Each row was made from one path, in order. Every step used is in the known rows, and no mark comes twice. Write each row's path.
Known rows:
zosap, molal, daka, bife, nufo, tagu: |  0.57 | -0.12 |  1.88 | -0.15 |  1.06 | -1.06 | -3.21 |  2.41 | -0.59 | -2.97 | -1.41 | -2.21 |  2.24 |  4.72 |  0.18 | -1.24 |  2.62 | -1.60 | -1.46 |  3.26 |  1.25 |  2.03 |
daka, bife: | -2.48 | -0.19 | -1.95 | -0.22 |  0.13 |  0.53 | -2.01 | -0.58 | -0.77 |  1.25 |  0.20 | -1.82 | -1.30 | -1.74 |  0.29 | -1.64 | -1.89 | -0.48 |  0.44 | -1.17 |  0.75 | -1.23 |
nufo, bife, zosap, tagu: |  0.54 | -0.39 |  0.93 | -1.20 |  0.44 |  0.64 | -1.63 | -2.12 | -2.96 |  1.08 |  1.40 | -2.06 | -0.20 | -0.82 |  0.20 | -0.23 | -1.48 | -3.39 | -1.29 | -1.98 | -2.19 | -0.88 |
tosi, nufo, bife, zosap, molal: |  1.00 | -1.47 |  1.57 |  0.15 | -0.40 | -1.01 |  0.47 | -0.56 | -0.82 |  1.06 |  1.08 | -0.05 | -0.32 | -2.25 | -0.31 |  0.80 | -0.99 | -1.07 | -0.10 |  0.19 | -1.47 | -0.96 |
molal, daka, bife, nufo: | -0.08 | -0.07 |  0.48 | -0.12 |  0.00 | -1.29 | -2.86 |  1.38 |  1.79 | -2.18 | -0.59 | -0.75 |  0.16 |  0.79 | -0.10 | -0.46 |  0.34 | -1.28 | -0.40 |  1.62 |  2.95 | -0.66 |
daka, bife, zosap, tagu: | -0.97 | -0.72 | -0.27 | -0.96 |  0.85 | -0.23 | -2.67 |  1.08 | -3.06 |  1.88 |  0.19 | -2.90 | -0.53 | -0.81 |  1.18 | -0.49 | -1.12 | -2.63 | -0.75 | -1.80 | -1.77 | -1.54 |
zosap, bife, daka, tosi, nufo, tagu: |  1.39 | -1.03 |  2.84 | -1.00 | -0.77 |  0.50 |  1.48 |  1.14 | -1.01 |  1.63 |  1.11 |  1.33 | -0.57 | -0.15 |  1.20 | -1.76 | -0.38 | -1.61 | -1.87 |  0.29 | -0.60 |  1.66 |
zosap, beku: | -1.25 | -0.41 | -4.25 |  1.52 |  1.12 |  2.03 |  0.90 | -0.25 | -1.63 | -2.15 | -1.41 | -3.04 | -1.28 | -2.10 |  0.67 | -2.10 | -1.89 |  0.68 | -0.22 | -1.66 |  1.02 | -0.61 |
molal, daka: |  0.28 |  0.65 | -0.71 |  1.32 | -0.51 |  1.81 | -1.02 |  0.00 | -0.31 | -2.32 | -2.07 |  0.32 | -0.46 |  0.43 |  0.26 | -0.78 | -0.34 | -0.12 | -0.41 | -1.09 |  1.27 | -1.61 |
beku, zosap, bife: | -2.02 |  1.68 | -0.04 | -0.34 |  0.13 |  1.77 | -1.09 |  0.65 | -1.19 |  0.56 | -1.86 | -0.27 | -0.67 | -3.75 | -0.28 |  0.47 | -3.29 |  1.23 | -0.38 | -2.85 |  0.04 | -1.32 |
nufo, fodof: | -0.68 |  2.17 | -1.37 |  0.60 |  0.07 |  2.50 |  1.12 | -3.69 |  0.50 | -0.43 | -1.18 | -1.26 |  1.18 | -1.11 | -0.48 | -0.47 | -0.29 |  0.84 |  1.18 | -1.78 | -0.74 | -1.49 |
zosap, molal, daka, bife: | -0.61 | -0.14 | -0.90 |  2.01 |  0.69 |  0.41 | -3.72 |  1.96 | -0.97 |  0.09 | -1.60 | -2.25 |  0.66 |  1.43 |  0.32 | -0.48 |  1.53 |  0.67 | -0.55 |  0.89 | -0.13 |  2.10 |
beku, zosap, bife, nufo, tagu: | -0.84 |  1.62 |  2.98 | -2.57 |  0.52 |  0.30 | -0.74 |  1.32 | -0.77 | -2.49 | -1.64 | -0.10 |  0.90 | -0.40 | -0.52 | -0.23 | -2.34 | -1.04 | -1.45 | -0.33 |  1.37 | -1.56 |
tosi, daka, bife, zosap, tagu: |  0.27 | -1.41 | -0.97 | -1.08 |  0.78 |  0.01 | -2.68 |  1.94 | -3.95 |  2.49 |  1.97 | -0.29 |  0.88 | -0.60 |  0.21 |  0.31 |  0.94 | -2.62 | -1.72 | -1.19 | -2.76 |  0.18 |
tosi, daka, bife, nufo, fodof, fise: | -1.53 |  0.32 |  1.05 | -1.73 |  1.26 | -1.31 | -0.19 | -2.81 |  2.36 | -1.08 |  2.42 |  1.37 |  3.15 |  2.82 | -1.49 |  1.15 |  2.13 |  0.29 |  1.71 |  1.84 | -1.89 |  1.50 |
zosap, molal, daka: |  0.00 |  0.67 | -0.42 |  2.51 |  0.03 |  1.45 | -1.02 |  0.98 | -0.92 | -2.10 | -2.64 | -0.99 |  0.49 |  0.97 | -0.09 | -0.26 |  1.27 |  1.08 | -0.65 | -0.27 |  0.05 |  0.48 |
zosap, molal, daka, tosi: | -0.68 |  1.31 | -1.76 |  2.69 | -0.58 |  0.97 |  1.23 |  0.75 |  0.07 | -0.13 | -1.53 | -1.49 | -1.37 |  2.05 |  0.09 | -0.25 |  1.11 |  2.38 |  0.19 |  0.19 |  0.67 |  1.97 |
molal, daka, tosi, nufo: |  0.12 | -0.68 | -1.29 |  0.56 | -2.01 | -0.85 |  3.45 |  1.40 |  0.51 | -0.47 | -1.54 |  2.20 | -1.63 |  1.10 |  0.49 | -0.96 |  0.15 |  1.22 | -0.09 |  0.87 |  2.61 | -0.48 |
fodof, nufo: | -1.27 | -1.05 | -0.14 | -1.43 | -0.64 | -0.22 |  2.03 | -1.92 | -0.10 | -1.80 | -2.00 |  0.87 | -0.84 | -1.17 |  0.90 | -2.14 | -2.13 |  1.01 |  1.06 | -1.42 |  2.05 | -2.01 |
beku, zosap: | -1.68 |  2.04 | -1.82 | -0.31 |  0.55 |  1.55 |  0.22 |  0.11 | -0.15 | -1.27 | -1.73 |  1.31 | -1.24 | -2.24 | -0.46 |  0.87 | -2.28 |  1.77 |  0.89 | -3.37 |  0.66 | -4.05 |
beku, zosap, molal, daka, tosi: | -0.65 |  2.81 | -2.11 |  1.97 |  0.54 |  0.99 |  0.83 |  2.39 |  0.59 | -0.44 | -2.27 |  0.25 | -1.08 |  1.93 | -0.10 |  2.07 |  1.19 |  4.15 |  0.81 | -0.72 |  0.38 |  0.83 |
daka, tosi, nufo, tagu: | -1.18 | -0.78 | -0.88 | -1.68 | -1.45 | -0.61 |  4.70 |  0.11 | -1.74 | -0.15 | -0.55 |  1.54 | -1.53 |  1.99 |  0.52 | -3.00 | -1.06 | -0.28 | -0.18 |  0.42 |  1.90 | -1.23 |

Write each row's path:
|  2.49 | -1.52 |  1.04 | -0.94 | -0.93 | -1.90 |  1.18 |  0.84 | -1.75 |  1.61 |  0.80 |  0.71 | -0.36 |  2.55 |  0.91 |  0.26 |  0.92 | -2.08 | -1.62 |  1.28 | -0.40 |  1.53 |
molal, daka, tosi, nufo, bife, zosap, tagu
|  0.76 |  1.84 |  1.93 |  0.35 |  1.29 |  2.69 | -2.97 |  1.21 |  0.49 |  0.39 | -0.19 |  1.05 | -0.12 | -4.46 |  0.17 |  2.06 | -1.69 |  0.25 | -0.64 | -3.61 | -1.88 | -1.15 |
beku, zosap, bife, daka
|  2.35 | -1.24 |  2.59 | -1.41 |  0.72 |  0.37 | -1.47 | -3.83 |  1.38 | -0.41 |  2.02 |  1.85 |  0.25 | -1.24 |  0.97 | -0.65 | -0.36 | -0.90 |  0.59 | -1.18 | -0.33 |  0.50 |
fodof, nufo, bife, daka
| -1.14 | -0.96 | -2.60 | -0.29 |  0.00 |  0.65 | -1.93 |  0.23 | -1.72 |  1.80 |  2.02 |  0.88 |  0.25 | -1.36 | -0.67 | -0.90 |  0.19 | -0.35 | -0.58 | -0.55 | -0.32 |  0.64 |
tosi, daka, bife
| -1.96 | -0.64 | -1.93 | -0.47 | -1.99 | -0.94 |  5.18 | -0.19 | -0.03 |  0.89 | -0.28 |  1.35 | -2.68 | -1.55 |  0.09 | -1.53 | -1.84 |  1.30 |  0.61 | -0.21 |  2.45 | -1.73 |
daka, tosi, nufo
|  2.41 | -1.46 |  2.08 | -0.61 | -0.03 |  0.11 | -0.70 | -1.80 |  0.66 |  0.22 |  2.51 |  2.76 |  0.19 | -2.77 | -0.11 | -0.18 | -0.01 | -2.06 | -0.73 | -0.59 | -0.77 | -0.52 |
tosi, nufo, bife, daka
|  0.47 | -0.83 | -1.44 |  0.03 |  0.34 |  0.84 | -2.73 |  0.96 | -1.00 |  2.42 |  2.66 |  0.82 | -0.91 | -1.99 | -0.17 |  0.96 | -0.74 | -1.68 |  0.24 | -1.42 | -1.58 | -1.61 |
tosi, daka, bife, zosap
| -0.40 | -1.35 |  0.62 | -2.18 | -0.41 | -0.41 |  0.40 | -4.31 | -0.15 | -0.38 |  0.48 |  0.36 | -0.31 | -0.52 |  0.41 | -2.07 | -1.92 | -0.01 |  0.71 | -0.50 |  1.57 |  0.39 |
fodof, nufo, bife
|  0.66 |  0.34 |  2.19 |  0.99 |  0.13 |  2.65 | -2.51 | -0.36 | -0.17 |  0.70 |  0.69 | -0.69 | -0.48 | -4.44 |  0.27 | -0.30 | -1.66 | -1.44 | -1.27 | -2.50 | -1.48 |  0.02 |
zosap, bife, daka
|  0.37 |  0.85 | -0.70 | -0.90 |  0.52 | -0.42 | -0.71 | -1.51 |  1.63 |  0.27 |  2.12 |  0.07 |  3.36 | -0.46 | -1.72 |  0.68 |  2.47 | -0.12 |  0.15 |  1.59 | -0.19 |  1.22 |
tosi, daka, bife, nufo, fodof
|  1.50 | -0.50 |  0.19 |  2.10 | -1.18 | -1.07 |  2.76 |  3.13 |  0.55 |  0.24 | -1.35 |  0.71 | -1.62 |  0.93 |  0.69 |  1.49 |  0.81 |  1.12 |  0.41 |  0.79 |  0.25 | -0.60 |
bife, zosap, molal, daka, tosi, nufo
| -0.77 |  1.95 |  0.58 |  0.61 |  1.14 | -1.20 |  4.08 |  0.76 |  2.56 | -1.30 | -3.00 |  2.97 |  2.06 |  5.97 | -0.13 |  3.45 |  3.45 |  5.37 |  2.82 |  1.30 | -2.26 |  2.08 |
beku, zosap, molal, daka, tosi, nufo, fodof, fise
| -1.14 | -0.93 | -1.20 | -1.14 | -1.76 | -1.28 |  3.44 | -2.52 | -0.05 |  2.27 |  2.06 |  0.89 | -2.12 | -0.92 | -0.45 | -1.57 | -1.72 |  0.31 |  0.15 |  0.78 |  1.62 |  0.65 |
daka, tosi, nufo, bife
|  0.08 | -0.88 |  0.38 | -2.46 |  0.38 | -0.78 | -1.57 |  0.71 | -1.30 | -1.19 |  2.17 |  1.05 |  1.76 |  2.01 | -0.89 | -1.51 |  1.20 | -2.61 | -1.55 |  1.96 |  1.09 |  0.39 |
tosi, daka, bife, nufo, tagu
| -1.82 |  0.23 |  2.12 | -0.56 | -1.16 | -0.08 |  0.03 | -0.50 |  0.28 | -1.21 | -0.45 | -2.01 | -0.41 | -3.82 | -0.95 | -1.18 | -3.09 | -1.16 | -1.22 | -0.03 |  2.18 | -0.84 |
zosap, bife, nufo
|  0.67 | -0.84 | -0.09 |  0.99 | -1.15 | -1.46 |  1.78 |  0.03 | -0.09 |  1.16 |  0.26 |  0.36 | -0.13 |  2.27 | -0.28 | -0.39 |  1.78 |  1.46 | -0.72 |  2.75 |  0.95 |  4.03 |
zosap, molal, daka, tosi, nufo, bife
| -0.59 |  0.48 |  0.61 | -0.01 | -0.48 | -0.83 |  4.44 | -1.82 |  2.54 | -1.31 | -1.53 |  2.64 |  0.75 |  5.56 |  0.43 |  0.53 |  1.94 |  2.45 |  2.29 |  1.59 | -0.72 |  1.07 |
molal, daka, tosi, nufo, fodof, fise
| -0.30 | -0.02 |  0.79 |  1.02 |  0.49 | -1.55 | -2.86 |  2.28 |  1.12 | -1.98 | -1.08 | -2.28 |  1.20 |  1.27 | -0.36 |  0.09 |  1.81 | -0.04 | -0.65 |  2.54 |  1.69 |  1.47 |
zosap, molal, daka, bife, nufo
| -0.84 | -0.72 | -0.76 | -1.20 | -0.26 | -1.24 | -1.26 |  0.49 |  0.28 | -0.27 |  2.33 |  0.95 |  0.73 | -1.50 | -1.53 | -0.36 |  0.43 | -0.98 | -0.72 |  1.11 |  1.56 | -0.03 |
tosi, daka, bife, nufo
|  1.08 | -1.78 | -4.15 |  1.21 |  1.97 |  1.21 | -2.29 |  2.25 | -1.91 |  1.24 |  2.13 | -1.81 | -0.60 | -1.79 |  0.64 |  0.32 | -0.39 | -0.91 | -0.42 | -0.80 | -1.48 |  0.52 |
tosi, daka, bife, zosap, beku
|  0.19 | -0.82 |  0.25 |  0.25 | -1.09 | -1.46 |  2.78 | -0.82 |  0.01 |  3.03 |  2.24 | -0.45 | -2.21 | -0.96 | -0.22 |  0.80 | -0.99 |  0.19 |  0.69 |  0.66 | -0.82 |  0.52 |
daka, tosi, nufo, bife, zosap, molal
| -0.70 |  0.97 |  2.29 | -0.71 |  1.41 | -1.27 | -1.82 | -2.00 |  3.78 | -2.99 | -0.55 | -0.38 |  2.65 |  5.20 | -0.16 |  0.99 |  1.97 | -0.04 |  1.96 |  2.41 | -0.53 |  0.92 |
molal, daka, bife, nufo, fodof, fise
|  2.68 |  1.15 |  0.23 |  2.22 | -0.50 | -0.18 |  3.25 |  0.99 |  1.80 |  0.76 | -1.63 | -0.08 |  0.94 |  2.09 |  0.33 |  2.45 |  2.81 |  2.06 |  1.34 |  1.28 | -1.52 |  0.71 |
bife, zosap, molal, daka, tosi, nufo, fodof
|  0.49 | -0.92 | -0.10 | -0.93 | -1.52 | -1.16 |  2.78 | -1.81 |  0.64 |  2.84 |  2.81 |  0.93 | -3.17 | -1.52 |  0.10 |  0.31 | -2.57 | -1.12 |  0.98 | -0.27 |  0.36 | -1.55 |
daka, tosi, nufo, bife, zosap
| -1.12 | -0.06 | -0.45 |  1.19 |  0.85 |  0.30 | -2.76 |  1.02 | -0.76 |  1.91 |  0.38 | -3.34 | -1.33 | -1.77 |  0.47 |  0.77 | -1.25 | -0.60 |  0.90 | -1.19 | -1.84 | -1.30 |
daka, bife, zosap, molal
|  1.94 |  1.10 | -0.08 |  0.53 | -0.28 |  0.76 |  3.77 | -1.72 |  2.86 |  1.32 |  1.11 |  1.91 |  0.51 | -1.11 |  0.16 |  0.90 |  1.78 |  1.23 |  1.28 | -0.59 | -1.17 | -0.19 |
bife, daka, tosi, nufo, fodof
|  0.98 |  3.12 |  0.45 |  0.71 |  2.20 | -0.71 | -2.75 |  1.79 |  3.02 | -1.70 | -2.30 | -1.43 |  4.11 |  2.34 | -0.84 |  3.45 |  3.80 |  2.66 |  0.89 |  1.98 | -0.38 |  1.63 |
beku, zosap, molal, daka, bife, nufo, fodof
|  3.09 | -1.41 |  2.30 |  1.16 | -0.39 | -0.82 | -1.20 |  1.02 | -0.31 | -0.38 | -0.20 |  0.81 |  0.69 |  0.48 |  0.11 |  1.36 |  0.99 | -1.24 | -0.77 |  1.39 | -1.20 |  0.33 |
tosi, nufo, bife, zosap, molal, daka
